Each row was made from one path, in order. Every step used is in the known rows, and no mark comes twice. Write each row's path.
Known rows:
fenur/butumat/faro: [ 21.9 -13.0  -2.4  16.1 -11.4   4.0  12.8   4.5  32.6  -3.5 -16.0 -16.7
  -3.1 -11.8   4.7  21.1 -16.2  -6.6  -3.6   2.7  17.3]
fenur/loso/faro/puraf: [ 16.5  -5.4 -21.8   5.8  -1.7   5.7   8.5  55.7  28.1   0.7 -11.2   3.6
  -3.2  11.2   0.5   4.5  -5.9  -7.6  -0.2  -0.8   7.7]
faro/butumat/mupa/fenur/loso: [ 18.0 -10.3  -6.5   8.9  31.6  -9.9  11.5  -1.0  34.9   0.7 -24.2 -15.3
 -14.9  10.8  -3.7 -12.0  -6.4   6.0  -6.2   6.0  21.8]
fenur/faro: [ 16.3 -12.8  -9.5   9.6  -3.9   3.8  11.1  17.0  15.1  -2.9 -10.5 -29.1
  -2.5  17.1   0.5   9.3  -6.6  -5.6 -24.0  -4.5   9.8]
lolo/loso/butumat/mupa/faro: [ -5.1 -20.5 -65.4   1.6  30.0  -3.5  11.4  17.8 -10.8   0.6 -32.4   4.5
   0.0 -12.8   3.2  11.1 -14.3 -10.6 -16.6   0.2  23.5]
faro/butumat/mupa: [ 14.1 -14.3   5.5  11.6  32.3 -10.6   6.0   5.7  30.7   1.4 -22.7 -18.0
  -3.4   4.0  -0.5 -12.1  -7.6  -7.3  -7.0   7.7  22.5]
fenur/loso/butumat: [ -1.3  -7.2 -28.9   4.0  -3.2  -3.3  18.5  52.5  -9.6  -4.2 -24.7  -7.6
  -2.5   9.1  -0.9  16.7  -7.0 -12.2  -4.6   3.0   8.0]
mupa/fenur/butumat/faro/puraf: [ 22.8 -10.1   2.1  13.0  -9.4   6.1  14.9 -40.4  33.9  -1.6  -6.8 -16.1
 -22.2  16.5  -0.6  17.3 -15.3  13.5 -10.8   3.2  21.6]
lolo/loso/butumat/mupa/faro/puraf: [ -4.8 -19.0 -63.0   0.4  30.9  -3.4   9.5  14.6 -10.0   2.9 -26.6   3.6
  -0.8   6.6   3.8   9.3 -13.8 -10.6 -17.4   2.2  24.5]
mupa/fenur/loso/faro/puraf: [ 18.2  -5.5 -15.8   5.7  -3.4   7.1  13.2   4.0  29.7  -0.8  -9.3  -0.1
 -21.3  14.6  -3.8   6.7  -6.8  14.4  -6.7  -1.7  13.0]
faro/butumat: [ 16.9 -10.2   5.8  11.3  -6.4 -10.0   8.4   6.2  30.9   1.8 -23.6 -18.8
  -3.7   4.5  -2.5   0.7  -7.1 -10.4 -11.5   1.5  15.1]
mupa/fenur: [ 13.0 -10.8  -1.0   8.7  -5.2   5.0  11.0 -28.5  18.9  -4.0 -11.1 -15.3
 -21.9  12.9  -4.8   8.0  -9.8  17.4 -16.2  -2.5  18.4]
loso/faro: [ 11.8 -13.4   2.3  10.1  -3.7   5.9   6.0  18.0  26.2  -2.3 -12.7   2.0
  -2.7 -30.5   1.5  10.2  -8.8  -6.8  -3.1  -2.1  13.2]
lolo/loso/faro/butumat/mupa/fenur: [ 17.2 -17.8 -44.6   4.0  20.2  -4.4   7.8  -3.7  36.4   3.8 -29.8  -4.2
 -10.7 -26.1   0.2  -2.3  -9.8   1.3  -2.8  -5.2  21.0]
loso/faro/butumat: [ 17.6 -11.2   8.8  10.8  -5.6  -5.0   8.1  11.0  39.3   1.1 -19.9  -0.7
  -3.0 -34.2  -0.1   5.7  -6.6 -11.9  -2.8   1.2  13.9]
butumat/faro: [ 12.7 -13.1  -1.1  12.2  -7.6   6.1   5.0  11.1  20.6  -3.3  -9.0  -9.5
  -3.0 -24.5   4.5   8.3 -11.4  -5.2  -6.4   6.1   0.7]
faro/butumat/mupa/fenur: [ 16.0 -12.9   6.7  10.9  31.6  -9.8   9.3 -22.5  32.8   0.7 -21.3 -17.7
 -15.6   6.0  -3.6 -11.1  -8.0   5.8  -9.9   6.6  25.5]
butumat/mupa/fenur/loso/faro/puraf: [ 13.4 -10.5 -12.2   7.9  45.9   6.1   7.2   3.7  25.7  -1.8  -9.1  -2.0
 -17.7  16.5  -0.8  -9.2  -8.2  14.2  -3.1   6.0  23.2]
loso/butumat: [-10.0 -12.1  -2.9   6.5  -2.3  -5.8  16.3   8.2 -19.8  -3.5 -21.0 -12.4
  -3.1  -2.2  -0.2  23.4 -10.3 -14.1 -10.4   5.5  15.3]

Write each row's path:
[ 18.3 -17.1 -15.9  14.1  31.4   2.8  10.6   9.8  29.5  -3.8 -18.8   1.9
  -2.0   1.7   2.1   9.6 -16.8  -3.9 -16.8   2.3  38.2] -> fenur/butumat/mupa/faro
[ 15.2 -13.8   8.5  11.8  25.4  -5.7   5.7  11.0  38.4   0.6 -19.6  -0.2
  -3.2 -34.7   0.8  -3.7  -7.0  -9.5   0.3   6.0  20.1] -> loso/faro/butumat/mupa
[  7.9 -17.6 -18.0  10.1  45.5   4.7   2.2  17.1  17.6  -4.3 -13.8  13.1
  -2.0  -8.2   2.0  -5.2 -12.1  -0.7 -22.5   4.9  26.9] -> butumat/mupa/faro
[ -7.9 -11.4  -2.1   8.5  -4.9  -3.7  15.4   5.2 -15.8  -3.7 -17.0  -7.0
  -2.7 -29.0   4.6  24.7 -12.2 -14.9  -5.9  12.4   5.2] -> loso/butumat/faro
[ 18.5  -8.5 -19.5   7.3  19.7  -5.0  10.1  54.3  37.3  -0.4 -24.1   2.1
  -1.8 -17.1   0.2  -4.7  -4.8  -9.2   4.5   2.4  11.8] -> fenur/loso/faro/butumat/mupa
[ 12.5 -11.7 -15.1   8.0  44.8   5.3   9.3   7.5  25.0  -4.4 -14.3  -2.4
 -17.2  -3.1  -1.0  -7.7  -7.8  14.4  -1.6   4.0  21.7] -> butumat/mupa/fenur/loso/faro
[ 13.9 -16.6 -47.9   3.4  -0.3   4.9   3.7  20.7  26.2   5.2 -17.8  -3.6
  -2.1   0.2   2.9   5.7 -10.8  -7.2  -5.4  -8.2  15.0] -> lolo/loso/faro/puraf
[ 21.0 -10.8  -0.6  11.6  -8.5   4.2  16.9 -34.1  28.8  -3.3 -15.2 -19.8
 -21.3  17.9  -4.7  18.5 -14.1  15.0 -13.4  -4.1  29.4] -> mupa/fenur/butumat
[ 18.1 -10.6  -5.8   8.4  -5.0   5.7  14.8 -26.6  18.4  -3.6  -8.1 -25.8
 -21.1  19.3  -3.6  10.9  -7.8  16.0 -26.5  -4.2  15.1] -> mupa/fenur/faro
[  4.9  -6.1 -18.4   4.6  -4.6   1.1  19.4  -4.1   2.9  -1.8 -12.3  -5.1
 -21.5  15.8  -1.5  15.7  -9.3   9.1  -8.8   7.5   8.2] -> mupa/fenur/loso/butumat/faro/puraf
[ 18.7 -15.3 -13.0  13.8  33.2   3.5   8.5   6.3  31.1  -1.0 -13.8   1.9
  -2.6  21.5   2.1   7.2 -16.7  -3.8 -18.3   4.6  39.2] -> fenur/butumat/mupa/faro/puraf
[ 21.1  -5.9 -14.1   6.5  -6.2  -0.7  15.5   3.2  37.0  -1.2 -19.6  -0.8
 -21.0  -7.5  -5.3   5.6  -6.0  10.7  -5.2  -1.7  12.3] -> mupa/fenur/loso/faro/butumat
[  8.9 -15.2  -0.7   9.8  44.0   4.9   6.6 -21.3  16.9  -3.6 -11.5 -14.4
 -17.6  11.1  -1.8  -7.3 -10.9  16.6  -9.9   4.7  26.8] -> butumat/mupa/fenur
[ 17.1 -15.6  -2.8  15.7  31.0   1.2  10.5   6.1  27.4  -3.1 -18.8 -21.1
  -2.5  14.8   1.8   6.6 -15.1  -2.7  -3.7   1.6  35.7] -> fenur/butumat/mupa
[ 19.2 -13.6  -2.7  11.0  25.2  -7.7  10.2  10.0  27.2   0.4 -17.8 -31.5
  -2.5  12.6   0.6  -5.5  -5.0  -8.3 -20.5   2.9  16.4] -> fenur/faro/butumat/mupa
[ 18.1 -17.3 -46.4   4.5  -4.5  -4.8   7.1  19.3  35.2   5.1 -31.1  -4.7
  -1.1 -27.2   1.0   4.9  -9.5 -11.3  -3.7  -8.7  13.5] -> lolo/loso/faro/butumat
[ 16.6 -12.8   9.7  11.2  25.1  -4.6   8.0 -11.8  40.3   0.3 -18.5   1.0
 -12.0 -32.4  -0.9  -3.2  -7.2   0.5  -1.9   5.6  22.2] -> loso/faro/butumat/mupa/fenur
[ 16.4  -7.6 -25.0   6.9  -3.7   5.1  10.4  59.6  27.5  -2.9 -18.2   3.6
  -2.0 -13.5  -0.1   6.4  -6.0  -6.8   1.7  -3.2   6.7] -> fenur/loso/faro
[ -6.4 -19.6 -54.9   1.7  29.4  -5.3  11.1  15.2 -12.2   0.4 -31.9 -13.6
  -1.0  -2.7   3.2   8.6 -13.0 -10.2  -6.0   0.4  21.6] -> lolo/loso/butumat/mupa
[ -1.9  -9.0 -36.8   3.4  30.1  -2.8  14.9  50.3  -7.5  -1.8 -19.8  10.8
  -2.1  18.0   1.2   7.7  -8.9 -10.9 -12.6   9.8  17.3] -> fenur/loso/butumat/mupa/faro/puraf
[ 22.0  -9.9  -0.4   8.7  -6.9  -3.4  16.5 -31.7  29.4  -0.6 -14.0 -28.3
 -21.4  16.6  -5.1   7.3  -5.9  11.6 -26.2  -2.0  15.5] -> mupa/fenur/faro/butumat
[-12.7 -15.4  -3.1   7.9  36.4  -5.8  13.3   7.0 -20.8  -3.9 -19.8 -11.9
  -2.8  -3.0   2.3  10.8 -11.0 -10.5  -5.9  11.9  23.3] -> loso/butumat/mupa
[ 22.3 -11.0   0.0  13.4 -10.7   6.3  15.9 -36.2  32.4  -3.7 -12.7 -15.7
 -21.3  -3.4  -1.0  19.5 -15.5  14.4  -9.6   1.6  21.0] -> mupa/fenur/butumat/faro
